Every row comes from one small tree of marks. Brackets hold a mark, then the marks that hang from it, in alphabetical order. Every link used is in the known rows. Which tree was each row made from?
In the rows, 128 means zero.
Known rows:
[moro [mibo [tipak kulib]] nudus]: [191 166 104 127 143 125 102 104 132 148 134 104 135 139 163  84 106 120
 174 112]
[mivug [moro nudus] sefor]: [141 121 106 153 150 115 115 103 161 127 151 112 160 141 122 178 158 174
 138 104]
[sefor kaba [mivug [moro mibo]] tipak]: [177 125  96 207 148 121 125 127 186 133 137  78 166 121 212 208 108  86
 115 112]
[kaba sefor]: [119 127 143 105 101 139 117 163 133 113 116 128 140 143 138 136 108 111
 158 131]
[sefor kaba mivug tipak]: [154  96 132 166 140 128 122 129 148 137 110  77 157  99 186 185  92 119
  86 118]
[kaba [sefor [mivug moro]]]: [135 133 133 171  94 118 121 158 184 120 149 110 154 129 160 165  80 104
 143 105]
[mibo moro]: [126 156 140  89 137 151 121 104 103 143 149 155 139 138 142 130 127 147
 109 123]
[sefor kaba]: [115 120 116 133 124 143 129 106 106 125 108 116 129 135 138 169 113 129
 120 116]
[kaba [sefor tipak]]: [143 103 156 110 125 142 116 183 151 100 111 101 157 131 171 154 106 103
 148 136]
[mibo tipak]: [141 145 124 133 161 137 140 123 135 142 157 105 144 122 146 120 108 122
 124 125]
[tipak mibo]: [120 144 135 125 134 114 102 146 135 123 137 127 117 139 133 107 125 122
 130 147]
[kaba [sefor [mivug moro] [tipak mibo]]]: [153 128 154 175 122 104  91 200 207 103 154  81 159 126 196 162  84  89
 138 133]
[mibo moro [tipak kulib sefor]]: [173 173 146  83 126 148 104 114  86 124 150 144 143 160 186 117  87 145
 133 118]
[mibo moro [tipak sefor]]: [149 172 136  64 164 151 119 117 100 134 170 132 160 162 184 141  99 139
 112 153]
[moro [mibo [tipak kulib sefor]] nudus]: [203 166 101  99 133 113  88 122 120 126 122 102 141 170 185 102  96 118
 179 143]
[sefor mivug [tipak kulib]]: [189 106 157 183 108 110 109 150 156 127 114 100 139  89 177 123  97 121
 120  98]
[moro [mibo [tipak sefor]] nudus]: [181 165  91  76 172 115 102 124 136 136 137  91 160 173 185 122 105 113
 156 177]
[mibo [moro nudus] [tipak sefor]]: [159 172 127  35 168 140 102 100  95 140 160 109 162 168 184 135  89 164
 119 155]
[sefor [mivug [moro nudus]]]: [149 133 111 167 125  98 115 105 174 141 157  87 145 118 150 155  94 147
 121 104]
[sefor [tipak kulib mibo]]: [167 121 161 153 119 113  86 168 137 100 117 116 116 122 165 102 118 118
 143 120]

Write each row's tree:
[178 149 165  85 133 127  61 128 109 122 133 122 130 137 178  99 109 163
 133 119] -> [sefor [tipak kulib [mibo [moro nudus]]]]
[139 171 137  26 141 115  64 123  97 121 141 133 136 185 168 122 108 161
 123 179] -> [tipak [mibo [moro nudus]] sefor]
[159 101 145 172 136 130  83 145 125 105 102 113 142 134 165 164 145 146
 128 108] -> [mivug [sefor kaba [tipak kulib mibo]]]
[151 109 146 142 174 118  97 169 163 119 139 111 161 129 154 147 173 139
 116 153] -> [mivug [sefor [tipak mibo]]]
[154  89 107 163 168 133 113 104 154 112 127  74 176 135 168 235 146 168
 119  99] -> [mivug [moro nudus] [sefor kaba tipak]]
[166 153 135 183  81  79  80 161 158  97 147 121 119 153 180 130  81 119
 144 123] -> [tipak kulib mibo [sefor [mivug moro]]]
[139 149 175  67 139 149  83 183 133 111 141 128 156 150 187 135 106 116
 133 154] -> [kaba [sefor [tipak [mibo moro]]]]
[156 103 119 205 135 122 129 124 169 120 137  71 159 106 195 218  90 116
  96  96] -> [sefor kaba [mivug moro] tipak]
[170 164  92 105 179 126 117 106 148 159 150  88 153 142 163 106 115 116
 149 143] -> [moro [mibo tipak] nudus]
[172 171 129  63 162 122  97  99 123 160 170  95 174 145 200 134  65 158
  96 154] -> [mibo [moro nudus] [tipak [sefor mivug]]]
[134 137 122 128 117  96  85 144 127 119 115  99 134 156 184 161  78 117
 104 167] -> [tipak mibo [sefor kaba mivug]]
[160 129 116 191  71 107 104 118 128  99 116 109 131 151 185 194  66 127
 132  90] -> [tipak kulib [sefor kaba [mivug moro]]]
[146 120 126 200 143 107 105 145 178 118 146  70 150 118 198 195  88 111
  99 116] -> [sefor kaba [mivug moro] [tipak mibo]]
[173 146 134 125 116 125 111 138 109 108 131 118 131 150 171 113  89 124
 154 123] -> [mibo [tipak kulib sefor]]
[141 173 157 106 108 134  81 124  96 127 144 168 112 146 148  86 114 147
 133 108] -> [tipak kulib [mibo moro]]
[141 121 116 130 113 113 111 123 119 124 108 101 146 146 179 185  78 124
 101 146] -> [tipak [sefor kaba mivug]]
[154 147 145 116  91  99  74 165 108  90 109 141 104 169 156 100 105 123
 157 148] -> [tipak kulib mibo sefor]
[171 159  88 139 156 121 117 120 142 149 135  84 168 153 215 167  79  89
 118 160] -> [moro [mibo [tipak [sefor kaba mivug]]]]
[160 138 120 129 112 137 112 117  84 105 111 106 130 159 182 156  71 127
 141 110] -> [mibo [tipak kulib [sefor kaba]]]
[131 171 137  56 147 125  78 108 107 144 155 135 131 154 146 103 115 165
 119 145] -> [tipak [mibo [moro nudus]]]
[161 173 148  50 105 113  49 123  81 111 126 145 117 182 169  98  94 167
 147 146] -> [tipak kulib [mibo [moro nudus]] sefor]
[120 137 120 101 123 115  89 144  99  97 106 115 122 180 167 162 101 121
 128 169] -> [tipak mibo [sefor kaba]]
[158 134 149  77 190 132  72 127 137 139 153 117 173 141 166 146 161 182
 104 152] -> [mivug [sefor [tipak [mibo [moro nudus]]]]]
[162 111 148 175 115 123 118 180 201 107 146  83 172 114 192 185  83  95
 135 111] -> [kaba [sefor [mivug moro] tipak]]
[154 146 176  94 135 133  81 184 161 132 148 113 168 129 203 134  83 109
 112 152] -> [kaba [sefor mivug [tipak [mibo moro]]]]
[149 165 123  96 155 147 116  95 103 151 157 106 172 150 213 177  61 138
  80 138] -> [mibo moro [tipak [sefor kaba mivug]]]
[171 171 138  87 139 152 100  80  94 153 158 128 138 135 161  96  88 172
 136  89] -> [mibo [moro nudus] [tipak kulib]]
